What can hang from each mark:
J757: J750 J752 J865
J938: J750 J783
J750: J13 J122 J757 J938
J543: J783
J122: J750
J783: J13 J938
J13: J750 J783
J752: J757

Known rows, with every way that one mark hangs from another:
J752[J757[J750]]: [-5.3,-4.8,38.6,-15.9,4.9,32.9,-6.8,15.5,20.3,15.5,-13.9,-16.8,-26.8,16.8,-9.6,17.7,-9.2,-12.3,-14.9,-20.6,-2.0,-3.7]
J938[J750[J13 J122] J783]: [-0.7,0.9,11.8,6.3,-2.2,-0.6,-23.5,-12.0,-14.6,17.9,-37.8,-1.9,-43.7,52.0,-0.8,14.3,-15.0,-7.4,-13.3,0.5,-8.8,-37.9]
J752[J757[J750[J13 J122 J938] J865]]: [-28.7,5.8,46.8,-18.2,1.1,18.0,-34.9,4.5,13.9,16.1,-0.4,1.4,-41.4,20.7,-23.2,23.6,-10.6,-11.1,-25.2,-2.1,19.3,-29.1]
J122[J750[J13 J938]]: [10.7,-2.4,32.3,24.1,2.3,17.5,-16.7,2.4,-3.7,34.6,1.0,15.2,-34.5,27.6,-18.3,28.0,2.2,-11.4,8.5,-4.4,8.5,-45.0]
J543[J783[J13 J938]]: [14.5,3.2,15.4,18.7,-12.2,20.1,-41.5,3.7,13.6,18.4,-24.5,-8.6,-8.4,42.2,-15.5,16.6,-10.6,13.9,-46.5,-16.1,10.0,-17.0]
J13[J750]: [7.8,-22.8,32.4,7.6,6.3,28.6,1.5,1.8,10.5,30.1,-14.6,4.5,-30.9,22.0,0.1,16.8,-1.5,-12.1,-12.4,-1.9,18.1,-9.0]
J122[J750[J757 J938]]: [12.4,-6.8,35.0,9.0,11.8,8.9,-16.8,4.2,2.0,21.8,-1.5,-4.3,-35.1,26.3,2.8,35.3,-0.3,-14.7,0.9,-18.2,10.5,-40.4]
J783[J938[J750]]: [11.5,-0.3,23.0,1.4,-16.1,4.6,-14.5,1.3,14.4,21.3,-19.8,-2.8,-15.7,37.6,-0.8,30.4,-2.2,-6.0,-15.9,4.4,2.4,-16.8]
J750[J13 J122 J757[J752] J938[J783]]: [5.6,5.3,25.9,-27.9,-12.5,-14.0,-44.8,-23.1,-8.6,18.1,-8.5,-5.8,-61.7,61.3,3.9,22.0,-18.9,2.8,-6.2,-17.7,33.0,-58.2]
J122[J750[J757[J752] J938]]: [17.4,-3.4,38.2,1.8,2.5,1.4,-16.6,-3.8,8.9,29.8,0.0,1.0,-41.9,30.1,12.7,34.0,5.9,-15.1,4.7,-25.6,7.8,-31.8]
J750[J13 J757[J752] J938]: [11.7,-2.8,33.2,-15.4,-3.9,2.8,-35.0,-11.2,4.3,27.9,2.9,1.9,-50.7,43.4,-3.8,10.9,-9.8,-0.2,7.6,-16.9,28.8,-36.4]
J752[J757[J750[J122] J865]]: [-22.2,0.2,42.7,-18.5,8.0,21.0,-20.3,10.0,23.4,9.5,-4.0,-8.0,-38.9,14.5,-17.7,18.1,-9.2,-16.6,-33.4,-8.9,8.4,-10.0]
J543[J783[J13[J750]]]: [5.0,-9.1,20.7,26.5,4.4,30.7,-28.2,2.8,7.4,26.2,-30.8,-2.9,-18.6,34.0,-6.5,7.9,-6.5,4.2,-40.7,-19.4,9.0,-9.5]
J938[J783]: [17.6,-14.4,11.1,4.9,7.8,19.5,-21.9,-4.3,3.2,13.6,-20.0,-8.5,-32.2,42.3,-2.4,8.1,-9.6,5.4,-13.5,-5.6,-0.1,-13.7]
J13[J750[J122 J757[J865] J938] J783]: [-11.2,-3.0,43.2,-9.9,6.2,10.0,-40.7,-1.8,-9.0,26.9,-11.5,2.5,-50.6,34.6,27.4,36.9,-17.4,-18.3,-39.9,-3.0,62.6,-52.1]
J752[J757[J865]]: [-7.5,-12.1,27.4,-9.3,15.3,30.1,-37.2,6.7,26.8,12.3,2.2,-13.2,-30.9,15.8,-15.7,3.0,-8.7,-9.2,-19.6,-10.5,6.1,3.4]
J543[J783]: [22.9,-1.8,7.6,16.1,-0.5,22.0,-21.9,7.7,14.3,16.2,-20.9,-11.4,-29.7,36.6,-13.5,13.3,-4.7,6.4,-20.2,-17.8,5.6,-3.6]
J938[J750]: [5.6,-4.8,16.5,7.6,3.5,12.5,-1.8,3.2,10.5,21.1,-18.4,-1.2,-28.7,32.6,2.5,15.5,2.1,-14.4,-2.5,-0.5,-9.5,-7.1]
J752[J757]: [5.9,-11.1,20.7,-15.0,5.4,33.4,-21.6,10.1,20.7,14.2,-3.6,-25.8,-25.0,23.3,-9.3,10.1,-11.5,-8.4,-4.3,-21.7,3.9,-1.1]
J13[J783]: [22.0,-1.9,16.6,4.9,4.5,31.1,-19.1,11.7,-0.4,25.6,-7.3,-3.4,-33.9,33.2,6.3,12.7,-12.3,-9.7,-18.5,-8.1,26.4,-23.0]
J783[J938]: [21.0,-4.9,21.7,-3.8,-14.2,14.4,-16.8,4.9,19.7,18.3,-4.2,-5.1,-18.0,34.0,-15.4,25.2,-6.3,2.4,-17.1,2.0,19.4,-17.9]
J757[J752 J865]: [8.7,-7.3,30.0,-2.4,4.5,8.8,-22.5,-11.8,33.9,28.5,10.3,18.7,-47.7,27.2,-7.7,-2.1,8.2,-6.5,-17.9,-0.2,8.7,9.6]
J757[J750[J13 J938] J865]: [-21.3,2.0,51.1,9.8,8.0,15.8,-22.3,2.1,9.2,24.9,0.0,32.3,-42.1,21.0,-30.0,16.6,-0.6,-3.6,-24.6,19.7,19.6,-29.3]

Rows:
[-14.9,-4.6,48.4,15.8,17.5,21.5,-12.2,6.3,11.6,24.4,-7.0,29.1,-45.0,13.0,-36.7,1.4,-6.9,-11.1,-32.0,13.5,6.6,-16.3] -> J757[J750[J13] J865]
[5.4,4.1,26.3,-8.7,-13.6,-6.8,-23.9,-1.6,1.3,16.7,-22.2,-9.0,-31.8,41.0,-8.6,27.5,-19.9,-11.9,-20.7,-3.2,14.5,-41.7] -> J783[J938[J750[J13 J122 J757]]]
[5.2,-5.0,40.6,9.4,12.7,-5.0,-39.6,-14.4,4.5,26.1,-9.5,7.3,-45.9,33.6,16.6,28.4,3.4,-9.2,-14.7,-17.8,2.0,-31.8] -> J122[J750[J757[J752 J865] J938[J783]]]
[14.9,-3.6,38.6,10.3,4.7,0.3,-35.0,-13.6,-9.4,32.8,-16.0,6.6,-47.3,39.4,7.2,23.3,-5.6,-7.8,0.8,-25.9,1.6,-45.7] -> J122[J750[J13 J757[J752] J938[J783]]]
[10.5,-2.8,26.9,-4.8,-8.0,0.3,-20.7,1.5,11.4,16.8,-23.1,-12.8,-20.2,36.8,5.2,28.3,-10.7,-8.2,-19.5,-5.0,5.3,-21.2] -> J783[J938[J750[J757]]]
[5.3,-5.4,28.0,22.8,5.9,16.7,-26.0,-3.4,-3.6,27.3,-10.3,7.3,-23.1,37.0,2.2,31.9,4.8,-3.5,-10.2,-9.4,-1.2,-40.9] -> J122[J750[J938[J783[J13]]]]
[-4.5,-18.8,25.5,3.3,13.3,18.6,-30.0,-11.2,-7.9,16.0,-30.8,-8.9,-31.2,43.7,7.0,8.0,-20.5,-1.8,-39.3,-14.6,10.3,-32.2] -> J938[J783[J13[J750[J122 J757]]]]
[-18.0,15.3,54.3,-13.7,-14.3,-5.0,-18.8,-13.0,17.2,31.2,7.0,36.3,-60.3,33.8,-16.8,22.8,6.3,-7.8,-25.1,9.7,25.2,-31.5] -> J757[J750[J13 J122 J938] J752 J865]
[3.7,11.8,14.0,15.0,-19.0,6.2,-37.3,-0.1,8.6,16.8,-33.9,-9.8,-12.0,49.0,-6.0,27.2,-8.3,5.1,-48.5,-12.7,4.1,-25.2] -> J543[J783[J13 J938[J750[J122]]]]
[10.2,-2.9,44.2,26.1,19.1,11.7,-42.0,5.1,-10.2,32.5,-14.2,9.1,-41.8,19.2,-7.3,15.4,-20.9,-21.7,-31.3,-14.7,13.8,-47.3] -> J122[J750[J13[J783[J938]] J757[J865]]]
[-7.3,-12.3,20.0,10.6,20.0,8.1,-35.3,-10.1,-10.1,12.6,-44.5,-12.8,-25.3,48.1,19.7,2.8,-17.7,-5.8,-31.0,-16.7,-20.1,-23.9] -> J938[J750[J757] J783[J13]]
[9.6,-12.8,32.6,-11.2,16.4,3.9,-28.8,-7.5,24.6,18.8,2.3,-0.6,-51.6,25.9,-0.4,-2.9,-6.7,-10.9,-19.5,-16.5,13.5,-1.8] -> J750[J757[J752 J865]]
[3.1,1.6,20.8,-30.2,-4.4,-2.9,-22.7,-0.9,6.1,4.5,9.7,-18.7,-47.3,45.2,-2.6,36.0,-12.4,-6.1,-5.1,-9.5,44.5,-51.2] -> J750[J122 J757 J938]
[-10.4,-0.3,40.4,-19.9,-3.1,28.2,-15.4,12.5,18.1,16.0,-7.6,-14.0,-24.5,23.2,-4.3,30.2,-3.1,-6.5,-9.3,-15.2,7.9,-14.3] -> J752[J757[J750[J938]]]
[-4.7,0.4,51.4,-2.5,3.3,8.2,-3.8,-4.3,31.6,29.5,-2.1,29.0,-49.2,19.4,-6.5,8.2,10.7,-11.8,-31.0,0.2,1.0,6.9] -> J757[J750 J752 J865]
[-1.9,-2.5,16.8,-1.0,7.6,-6.8,-31.4,-12.3,-19.5,11.1,-42.5,-12.7,-50.2,51.7,6.0,11.9,-26.7,-11.0,-17.5,-11.7,-5.4,-43.7] -> J938[J750[J13 J122 J757] J783]
[-8.8,14.7,52.6,-5.4,-5.1,3.5,-17.8,-5.0,8.7,35.4,-5.4,32.5,-65.5,28.4,-9.5,10.1,-5.4,-17.6,-41.2,0.9,22.3,-27.0] -> J757[J750[J13[J783] J122] J752 J865]
[-2.8,-15.6,43.6,-14.8,7.8,1.4,-15.4,-12.3,14.9,25.3,-9.3,3.1,-56.6,25.8,9.2,15.4,-8.1,-21.1,-29.3,-11.0,31.4,-18.6] -> J13[J750[J122 J757[J752 J865]]]
[5.4,7.8,46.2,-15.9,-19.1,7.7,5.4,-3.5,22.8,31.0,-1.8,17.8,-39.7,35.7,6.9,31.4,15.9,-3.4,-5.6,-7.2,11.6,-11.9] -> J757[J750[J938] J752]
[-12.3,-20.7,44.8,-0.7,16.1,14.0,-29.3,-5.8,8.5,24.7,-8.4,5.7,-39.0,23.6,7.8,24.3,-4.9,-9.5,-20.8,1.7,36.5,-24.0] -> J13[J750[J757[J865] J938]]
[-16.1,13.7,47.9,-18.1,-13.5,-10.1,-22.6,-18.6,19.1,22.6,-4.7,26.4,-55.6,42.6,5.2,31.7,11.0,-0.8,-35.0,6.4,17.0,-24.0] -> J757[J750[J122 J938[J783]] J752 J865]
[-6.6,-15.3,49.5,1.7,0.0,13.2,-38.9,-11.0,16.0,30.7,-15.8,8.7,-17.7,29.8,3.9,11.8,-11.8,-5.7,-53.0,-8.3,23.3,-19.4] -> J783[J13[J750[J757[J752 J865]]] J938]
[-20.1,-4.7,47.4,-4.0,14.7,30.6,-27.8,9.5,17.9,18.4,-10.3,1.7,-35.7,9.8,-26.7,2.8,-13.8,-13.2,-27.0,-7.7,0.9,-7.5] -> J752[J757[J750[J13] J865]]
[-27.2,4.3,41.9,-22.2,1.4,15.0,-37.2,0.2,15.2,7.8,-10.3,-7.2,-37.7,28.6,-5.1,29.9,-7.5,-5.2,-32.9,-4.6,12.7,-23.0] -> J752[J757[J750[J122 J938[J783]] J865]]
[-10.8,-16.2,34.4,10.2,4.4,32.4,-19.4,-3.1,6.8,31.1,-5.7,9.4,-16.2,32.3,-1.4,16.3,-1.2,-2.8,-23.9,0.0,23.8,-26.1] -> J783[J13[J750[J938]]]
[1.6,6.4,18.2,-12.5,-16.5,7.1,-22.6,-2.9,-1.6,20.0,12.0,5.7,-46.7,45.4,-28.5,27.1,-9.2,-0.8,2.9,7.9,41.8,-56.7] -> J750[J13 J122 J938]
[-18.5,-0.9,39.8,-14.3,1.0,30.5,-29.9,6.3,9.6,14.8,-18.8,-14.0,-18.0,32.3,0.7,23.5,-8.4,-0.4,-23.7,-18.3,1.2,-19.6] -> J752[J757[J750[J938[J783[J13]]]]]
